Each row was made from one walk, in order. Every step used is in the known rows, and no mark comes twice. Write each row's walk.
Known rows
tona > mezekir: [.06,-.09,.31,-.08,.00,-.59,.14,-.45,-.19,.21,.15,-.01,-.18,-.10,.11,-.51,.21,.19,.04,-.32,.13]
ziba > gigolen > tona > mezekir: [.20,-.34,.13,.11,-.15,-.31,.20,-.29,-.19,.18,.14,-.13,-.42,-.01,.39,-.42,-.01,.32,.15,-.21,-.05]
mezekir > vigebaz > gigolen > ziba > disev > godot: [-.21,.04,.02,-.18,-.21,-.57,.07,-.16,-.27,.36,.07,-.06,.46,.08,-.12,-.13,.09,-.04,-.29,-.42,.11]
disev > tona > gigolen > vigebaz: [.19,-.18,-.11,-.16,-.20,-.64,.10,.02,-.14,.11,.19,-.14,-.22,-.25,-.03,-.53,.28,-.02,.00,-.26,-.04]
godot > disev > tona > mezekir > vigebaz > gigolen: [-.42,-.37,.33,-.07,-.03,-.21,.02,.08,-.09,.31,.17,-.13,-.21,-.17,-.03,-.37,.18,.10,-.15,-.28,-.20]
disev > tona > gigolen: [.16,-.22,.07,-.19,-.01,-.63,.11,-.04,-.20,.05,.00,.01,-.14,-.17,.11,-.44,.31,.07,-.17,-.24,-.15]
tona > gigolen: [.30,-.13,.07,-.24,-.03,-.54,.15,-.30,-.15,.10,.05,.00,-.10,-.11,.14,-.44,.12,.11,-.03,-.33,.07]
godot > disev: [.35,.01,.47,-.19,-.26,-.40,.02,-.70,-.06,-.07,.06,.05,-.04,.00,-.02,-.62,.19,.12,-.09,-.53,.34]
vigebaz > gigolen > ziba > disev > tona > mezekir: [-.30,-.30,-.04,.06,-.13,-.78,-.11,.06,-.37,.35,.15,-.14,.27,.02,.09,-.27,.31,.17,-.14,-.26,.10]
vigebaz > gigolen: [.14,.00,.06,-.29,.05,-.66,.11,-.38,-.18,.08,-.05,-.08,.25,.24,.08,-.16,.13,.11,-.15,-.35,-.01]
mezekir > vigebaz > gigolen > ziba > disev: [-.28,-.08,.10,-.06,-.26,-.44,-.14,-.14,-.19,.24,.14,-.15,.48,.20,-.07,-.09,.03,.05,-.21,-.45,.41]
vigebaz > gigolen > godot > disev > tona > mezekir: [-.02,-.32,.22,-.16,.08,-.27,.18,.03,-.28,.49,.24,-.17,-.34,-.13,.07,-.46,.17,.21,.00,-.28,-.20]
mezekir > vigebaz > gigolen > godot > disev > tona: [-.14,-.19,.36,-.25,-.04,-.02,.14,.09,-.14,.33,.20,-.16,-.15,-.01,-.11,-.29,.09,.05,-.19,-.37,-.10]
tona > gigolen > ziba: [.15,-.12,.01,-.22,-.15,-.56,.08,-.29,-.29,.09,.22,-.15,.15,-.20,.10,-.41,.07,.02,-.01,-.37,.41]
vigebaz > gigolen > ziba > disev: [.02,-.04,-.02,-.10,-.24,-.72,-.11,-.33,-.29,.16,.06,-.10,.56,.28,.04,-.17,.12,.14,-.17,-.44,.40]
gigolen > godot: [.33,.08,.33,-.26,-.02,-.38,.26,-.43,-.24,.23,.16,-.04,-.14,.06,.03,-.43,.12,.16,-.02,-.41,.22]
mezekir > vigebaz > gigolen > tona: [-.27,-.10,.11,-.17,.01,-.16,.03,-.15,-.10,.19,.14,-.17,.07,.20,.01,-.07,-.11,.12,-.10,-.44,.08]
mezekir > vigebaz: [-.07,.04,.44,-.16,-.13,-.34,.09,-.39,-.05,.04,.11,-.01,-.01,.03,-.07,-.34,.14,.03,-.16,-.41,.22]
ziba > gigolen > godot > disev > tona: [.54,-.25,.39,-.10,-.31,-.22,.25,-.15,-.20,.10,.06,-.06,-.37,.00,.20,-.57,.22,.18,-.12,-.25,-.12]
godot > disev > tona > mezekir: [.02,-.24,.46,-.03,-.15,-.45,.04,-.30,-.15,.12,.16,.02,-.33,-.24,.05,-.71,.37,.16,-.06,-.34,.03]
tona > mezekir > vigebaz > gigolen > ziba: [-.52,-.20,.12,-.09,-.03,-.38,.07,-.05,-.26,.39,.34,-.30,.17,-.12,.01,-.13,-.01,.03,.01,-.30,.22]

Which walk is each row?
[.23,.15,.14,-.13,-.34,-.79,.08,-.56,-.32,.17,.04,.06,.35,.01,-.05,-.48,.29,.04,-.22,-.48,.33] | gigolen > ziba > disev > godot
[.52,-.08,.04,-.04,-.44,-.62,.21,-.37,-.09,-.03,.08,-.18,-.15,.07,.14,-.44,.12,.08,.05,-.24,.05] | ziba > gigolen > vigebaz
[.26,-.28,.22,-.20,-.17,-.42,.03,-.18,-.12,.01,.06,.03,-.25,-.24,.07,-.64,.27,.08,-.14,-.35,-.02] | godot > disev > tona > gigolen
[.46,-.18,.23,-.28,-.10,-.10,.20,-.29,-.15,.32,.25,-.05,-.41,-.21,.09,-.65,-.05,.16,.09,-.45,.21] | tona > gigolen > godot > disev
[.03,-.47,.49,.08,-.24,.09,.26,.16,-.15,.41,.28,-.14,-.70,-.28,.16,-.58,.11,.18,.00,-.16,-.23] | ziba > gigolen > godot > disev > tona > mezekir > vigebaz
[-.21,-.28,.59,-.03,-.09,.06,.16,.03,-.14,.45,.40,-.08,-.60,-.33,-.08,-.65,.18,.13,.00,-.35,.04] | gigolen > godot > disev > tona > mezekir > vigebaz
[.22,-.08,.47,-.16,-.25,-.49,-.01,-.44,-.11,-.12,.02,.06,-.08,-.04,-.04,-.63,.38,.08,-.23,-.45,.12] | godot > disev > tona
[.30,-.06,.24,-.34,-.04,-.22,.18,-.36,-.20,.29,.16,-.13,-.05,.13,.02,-.38,-.03,.17,-.02,-.48,.12] | vigebaz > gigolen > godot > disev
[-.15,-.22,-.02,-.08,.14,-.38,.09,-.21,-.23,.34,.19,-.19,-.12,.08,.19,-.21,-.03,.27,.10,-.34,-.03] | vigebaz > gigolen > tona > mezekir
[.28,-.27,.05,-.08,-.06,-.42,.09,.14,-.26,.40,.10,.07,-.26,-.07,.11,-.51,.22,.21,-.12,-.29,-.05] | ziba > disev > tona > gigolen > godot
[.41,-.17,.13,-.01,-.26,-.36,.16,-.41,-.16,-.06,-.01,-.08,-.16,.20,.33,-.33,.01,.25,-.02,-.31,.05] | ziba > gigolen > tona
[.21,-.27,.04,-.03,-.15,-.66,-.07,-.01,-.17,.14,-.06,.13,-.07,-.04,.11,-.50,.33,.17,-.23,-.27,-.05] | ziba > disev > tona > gigolen
[-.35,-.17,.36,.05,-.03,-.06,.07,-.22,-.10,.30,.34,-.11,-.37,-.13,.06,-.41,-.03,.18,.10,-.40,.21] | gigolen > tona > mezekir > vigebaz
[.02,-.21,.00,-.19,-.15,-.65,.04,-.03,-.33,.05,.18,-.14,.12,-.26,.08,-.41,.28,-.02,-.12,-.29,.20] | disev > tona > gigolen > ziba
[-.38,-.33,.16,.04,.08,-.24,.07,.39,-.24,.69,.22,-.10,-.24,.01,.01,-.24,.16,.22,-.13,-.20,-.24] | ziba > disev > tona > mezekir > vigebaz > gigolen > godot
[-.46,-.35,.17,.09,-.01,-.46,-.06,.24,-.13,.43,.06,-.02,-.05,.04,.03,-.22,.25,.19,-.23,-.21,-.24] | ziba > disev > tona > mezekir > vigebaz > gigolen
[-.39,-.14,.00,-.05,-.12,-.52,.11,-.04,-.31,.59,.20,-.11,.21,-.13,-.05,-.22,.08,.05,-.13,-.32,.00] | tona > mezekir > vigebaz > gigolen > ziba > disev > godot
[-.04,-.15,.22,.00,-.01,-.34,.08,-.41,-.19,.23,.26,-.07,-.30,-.07,.16,-.48,.06,.26,.13,-.40,.23] | gigolen > tona > mezekir
[-.51,-.30,.18,-.08,.13,-.43,.11,.20,-.17,.35,.13,-.15,-.10,-.08,.00,-.17,.24,.09,-.17,-.16,-.31] | disev > tona > mezekir > vigebaz > gigolen
[.25,-.21,.06,-.25,.07,-.40,.26,.10,-.28,.31,.16,-.07,-.32,-.18,.11,-.45,.22,.11,-.07,-.23,-.13] | disev > tona > gigolen > godot
[.27,-.06,-.11,-.17,-.26,-.71,.11,-.29,-.34,.30,.08,.04,.19,-.21,.05,-.51,.15,.03,-.12,-.39,.18] | tona > gigolen > ziba > disev > godot
[-.42,-.29,.18,-.11,.21,-.20,.25,.34,-.26,.60,.29,-.22,-.31,-.12,.02,-.18,.13,.12,-.07,-.17,-.31] | disev > tona > mezekir > vigebaz > gigolen > godot
[-.39,-.21,.18,-.11,.12,-.35,.13,-.07,-.13,.39,.17,-.14,-.08,-.03,.04,-.17,.02,.13,-.04,-.25,-.11] | tona > mezekir > vigebaz > gigolen
[.24,-.23,-.14,.02,-.33,-.67,-.08,.07,-.11,.20,.14,-.02,-.18,-.13,-.01,-.59,.30,.07,-.06,-.30,.03] | ziba > disev > tona > gigolen > vigebaz
[.11,-.28,.15,-.18,-.32,-.45,-.04,-.16,-.25,.01,.23,-.12,.02,-.33,.03,-.60,.24,.00,-.10,-.40,.33] | godot > disev > tona > gigolen > ziba
[.04,-.06,-.01,-.21,.04,-.43,.05,-.34,-.20,.11,.04,-.15,.14,.28,.12,-.14,-.02,.20,-.05,-.43,.08] | vigebaz > gigolen > tona
